Every row comes from one small tree of marks. The marks that hang from a mark follow it in brackets, in the order of their numbers. Every link used is in the known rows. Which tree was each row made from?
Known rows:
J_314{J_106 J_244}: [ -3.3 -40.1  -3.2 -11.6 -35.2   2.4  11.6  12.0  18.0 -49.4  34.7  18.3
  19.7   3.3  -9.8   7.4  21.5   8.3 -24.0]
J_776{J_106{J_314{J_244{J_3 J_87}}}}: [ 19.5  -6.0  -0.2 -18.1   8.2  15.9  29.0 -18.3  -4.2 -47.0 -20.5  20.9
  -3.5  27.4  16.3  -0.6 -13.3   3.5   6.2]
J_244{J_3{J_509{J_314}} J_87}: [  0.8  11.5 -30.0 -15.1  35.7  -7.4 -16.4  -9.2  -0.4  39.5 -52.7  -1.8
   6.0   0.4   9.6  22.5 -28.9 -33.9  21.7]
J_776{J_106{J_314{J_509}}}: [ 41.7 -11.0   5.6 -15.7 -12.3   8.0  24.7 -23.1   5.5 -11.8  16.8  -7.0
 -30.7  20.2 -28.8 -25.1 -12.0  45.7   7.2]
J_244{J_3{J_106{J_314} J_509} J_87}: [  1.6  16.8  -1.9 -30.9  20.6 -35.6  -5.2 -10.1 -32.3  43.1 -50.7  -9.4
  23.5  12.8   7.3  -8.0 -55.3  24.7  30.5]
J_3{J_244}: [ -8.5   0.7 -12.4  -8.5  -1.9 -11.5 -20.9  28.9 -20.6  -4.2  24.3 -42.7
  -7.4 -23.2 -28.0  27.3   9.8  26.0  12.8]
J_3{J_244{J_87} J_509{J_314}}: [  4.0 -11.2 -38.2   1.8  21.6  -8.7 -51.0  15.4 -29.9  58.7 -20.6 -17.9
   6.9 -18.7 -32.4  52.6   0.0  -7.4  18.8]
J_776{J_106{J_314{J_509{J_3}}}}: [ 40.7   2.0  -8.9   1.0  -6.8  26.4   8.5 -20.6  16.2 -11.1  18.5  10.9
 -47.5 -10.7 -21.9 -11.9   3.4  25.3  18.6]
J_106{J_314}: [  8.7   6.2  22.6   0.5  -4.8 -24.9   5.1   3.8  13.0   6.2   7.8 -30.4
 -38.1  -1.4 -25.3 -25.3   2.7  37.5  -5.5]
J_106{J_314{J_244 J_509} J_776}: [-11.9  -5.6  31.5  24.5  -3.3  -5.0  29.6 -10.2  16.4  -1.4   0.1   0.0
  12.2  41.5   7.7 -43.2  34.7  -7.3 -30.0]
J_3{J_106}: [ 15.7   4.6  -5.2 -26.9  -8.4  -7.6 -14.9  15.8 -10.9  -5.4  21.9 -22.4
 -13.6 -31.6 -13.9  -5.5 -31.9  36.8   6.2]
J_244{J_3}: [ -7.9  21.3   1.0 -24.1  11.9 -11.8  15.0  -1.7   4.9 -21.6  -8.1 -26.4
  -9.3  -2.3  19.3  -1.4 -18.7   1.4  14.2]
J_314{J_509{J_3{J_244}}}: [ -8.8   7.4 -37.6   7.0   3.5  18.5 -29.5  22.6  -5.9  -6.7  25.2  -5.3
   3.8 -39.0  -7.5  36.6  26.2  -7.8  30.9]
J_509{J_3{J_244} J_314}: [ 14.3   8.2 -32.4  20.4  16.4   2.2 -42.6  18.1  14.0  21.8  19.4  -4.5
 -51.9 -58.6 -30.8  40.0  37.8   5.8   5.1]
J_106{J_314{J_244{J_3} J_509} J_776}: [-23.0  10.7  33.5   9.2   7.8 -16.9  47.0 -25.8  13.5 -10.7 -25.1   8.1
  24.7  55.8  39.4 -43.2  26.5 -15.4 -20.9]
J_776{J_106}: [ 30.3  -4.1  -6.1 -29.9  -7.7  20.8   3.5  -4.6 -10.1 -31.3  29.0 -26.8
 -39.6 -14.5 -26.8  13.7 -25.5  26.5   9.5]
J_3{J_106{J_314} J_509}: [ 13.8   2.4  12.5 -33.9  11.4 -48.1 -12.0  -1.2 -21.8  58.1 -11.4 -37.3
 -11.5  -5.1 -32.0 -22.4 -31.3  66.1   2.9]
J_509{J_3{J_106{J_314{J_244} J_776}}}: [ -3.9  11.9  31.4  26.2   0.8  -8.1   0.3   1.1   9.0   5.4  10.2   9.0
 -31.4 -17.1  -1.8 -27.1  21.9  18.0 -23.4]
J_106{J_314{J_244{J_87}}}: [  3.5 -19.9   2.5   9.7   2.0   7.4  -4.3  21.4   9.8 -21.5  -9.5  11.1
   6.7   4.5   4.7 -12.5   8.8   3.7  -9.1]
J_509{J_314{J_244{J_3}}}: [  3.7  -1.8 -20.3 -25.4  33.6 -16.2   8.0  -5.0  37.9 -18.0 -16.2  14.5
 -14.0  -5.9  27.6  -3.8  19.7 -14.6 -26.5]
J_106{J_314 J_776}: [ -6.9  15.7  54.9  40.0 -13.1 -18.5  21.9  -7.1   8.6  21.9   2.1 -40.1
 -42.1  20.6 -24.9 -38.2   5.1  12.5 -13.5]
J_509{J_3{J_106} J_314{J_244{J_87}}}: [ 28.4 -10.7 -47.7   8.6  20.3  33.3 -49.1  15.9  20.2  -3.8   2.4  59.2
 -17.8 -57.9   7.0  17.5  -2.2 -24.0  -3.2]
J_106{J_314{J_244} J_776}: [-15.1   2.9  46.7  24.4  -3.6 -14.0  21.5   2.2   9.7   1.2   2.7 -18.8
 -19.4  22.2  -3.9 -33.1  30.3   6.2 -37.6]

Which tree is each row?
[-14.2  18.2  21.0 -12.7   1.7 -22.0  -9.6   2.8 -38.8  50.1  -7.8 -46.3
   6.0  -2.7 -18.6  -1.2 -34.3  19.3   7.5]
J_3{J_106{J_776} J_509}
[  0.1  14.5 -20.2 -33.2  39.4 -34.3  -6.8 -15.4  14.5  50.2 -38.6 -22.8
 -17.0  -3.4   6.6   9.2 -14.0  -3.7   1.2]
J_244{J_3{J_509{J_314}}}
[ -5.5  18.1  46.8   1.9   4.2 -44.7  -0.5  -9.3 -31.9  74.2 -13.7 -46.3
 -15.3  14.0 -33.4 -29.6 -22.4  40.0  -5.0]
J_3{J_106{J_314 J_776} J_509}
[  3.8  -3.8 -23.8  -5.3 -10.5   7.6 -41.5  33.8 -47.2  -0.2  16.9 -13.8
  20.9 -28.0 -25.4  39.8 -29.2  15.3  32.5]
J_3{J_106 J_244{J_87}}
[ -3.8   9.4  41.3  36.1 -16.5  -8.9  26.4 -18.4   9.8  20.7   1.0 -20.4
  -9.5  38.5 -14.1 -46.0  10.0   0.2  -8.0]
J_106{J_314{J_509} J_776}
[ 21.5  -2.1   7.7 -41.0  16.7  -8.7  39.9 -21.3   6.8 -40.3  -4.3   1.0
 -24.6  22.6  13.5 -11.3   5.3  36.8 -15.6]
J_776{J_106{J_314{J_244{J_3}}}}
[ -6.6 -16.5 -46.8  13.9   8.1  60.9 -24.9  23.4  14.5 -44.4   0.0  46.0
  39.5 -26.9  39.1  24.8  10.2 -50.1  22.6]
J_314{J_244{J_87} J_509{J_3}}
[  5.9  -5.2  16.0  69.1 -43.4  16.8   1.8 -24.7  39.1  16.5  29.1  19.5
 -50.8 -13.5 -38.7   6.8  31.1 -33.3 -17.9]
J_509{J_3 J_314{J_106{J_776}}}
[ -0.6  14.7 -29.3 -11.1  -1.4  -0.2 -43.6  33.4 -28.4   7.9  31.4 -12.0
 -18.3 -63.7 -27.3  37.7   3.1  31.1  26.1]
J_509{J_3{J_106 J_244}}
[ 21.2 -23.0 -12.0 -10.9   0.8  11.5  -4.4  12.7  -1.2  -9.5  -6.3  41.5
  39.5  12.6  12.8 -26.7 -13.9   9.0  -3.6]
J_3{J_106{J_314{J_244{J_87} J_509}}}
[-17.5  13.4  10.1 -20.1   5.5  -2.5  28.8 -11.6  -7.6 -17.3  -8.9  12.8
  49.8  27.9  48.8 -24.1  -5.0 -19.1  -7.5]
J_314{J_244{J_3{J_106{J_776}}} J_509}
[  1.8   7.9 -34.2  10.9  -7.0  24.8 -57.1  37.8 -39.7   2.3  17.7   6.2
   6.4 -59.7 -17.3  57.8 -17.8   3.1  47.2]
J_509{J_3{J_106 J_244{J_87}}}
[-21.2 -29.4  32.3  26.7 -45.3   6.3  24.0  -1.5   9.9 -32.9  31.7   5.9
  17.3  26.3  -6.5   0.4  26.9 -14.4 -32.8]
J_314{J_106{J_776} J_244}
[-29.0 -10.2  18.9  29.2 -39.9  21.7  30.6 -14.8  -4.3 -47.5  -5.2  32.6
  52.5  46.5  28.3  17.1   0.1 -56.0  -8.0]
J_314{J_106{J_776} J_244{J_3 J_87}}
[-13.7 -18.3  22.0  25.1 -21.7  -9.5  38.3 -33.6  36.0 -14.8   2.4  35.3
   1.1  37.6   8.7  -6.2  34.1 -35.7 -45.7]
J_509{J_314{J_106{J_776} J_244{J_3}}}
[ -8.8  20.7 -11.1 -65.0  26.8 -36.0  -5.5  -5.1 -30.7  27.2 -25.7 -34.0
  20.4  -5.2  14.2   5.3 -46.5  28.9  23.5]
J_244{J_3{J_106 J_509}}
[-14.8  19.0  -4.7  25.5 -13.2  16.8 -22.3  11.2 -29.7  22.5  27.6  -4.9
   9.5 -26.9 -12.2  21.6  11.9  -5.3  23.5]
J_314{J_509{J_3{J_106{J_776} J_244}}}
[ -0.9  29.4  11.2 -16.7  25.4 -38.7   1.0 -33.4  -8.8  74.4 -35.1 -21.4
 -15.3   6.5  -1.9  -9.3 -29.7  -2.6  -2.5]
J_244{J_3{J_106{J_776} J_509{J_314}}}
[-14.4  -5.1  35.1  48.9  -8.5  10.5  10.3   2.4  -1.8  -8.9 -11.8   1.1
   0.7  26.7   5.9 -18.1  14.6 -23.0 -15.8]
J_106{J_314{J_244{J_87}} J_776}
[-27.5 -16.5  16.4   7.5 -32.0   5.2  51.0 -25.8  11.2 -42.5   8.0  32.8
  61.4  57.9  36.7 -10.6  25.1 -41.3 -17.6]
J_314{J_106{J_776} J_244{J_3} J_509}
[-30.9   1.0 -28.4 -37.1  34.5   3.1  -9.5  13.5 -18.8 -10.4 -47.1   1.0
  58.4   4.6  48.9  29.3 -23.8 -25.2  17.7]
J_314{J_244{J_3{J_509} J_87}}
[ -7.7  -9.5 -34.7  -7.5  15.5  32.8 -11.8  23.7  30.2 -39.2  19.8  26.4
  17.7 -30.0  31.9   7.7  29.5 -18.9   7.2]
J_314{J_244 J_509{J_3}}
[ 14.7  10.4 -27.6 -11.1  -2.7  22.6 -20.2  12.5   3.9  -1.7  23.4  14.2
  -0.6 -41.4   6.4  -0.2 -18.1   7.0  25.6]
J_314{J_509{J_3{J_106}}}
[  3.1 -37.4  10.0  57.7 -41.3  27.9   3.5 -17.5  23.0 -12.0  13.1  44.4
   8.6  25.7 -12.5  10.0  26.9 -55.2 -35.9]
J_509{J_314{J_106{J_776} J_244{J_87}}}
[ -3.5  -8.8 -11.4  -6.5  13.3   5.8  18.7  -1.1  14.8 -29.3 -37.4  37.2
  46.6  38.4  48.0 -22.6   0.1 -27.3   6.4]
J_106{J_314{J_244{J_3 J_87} J_509}}
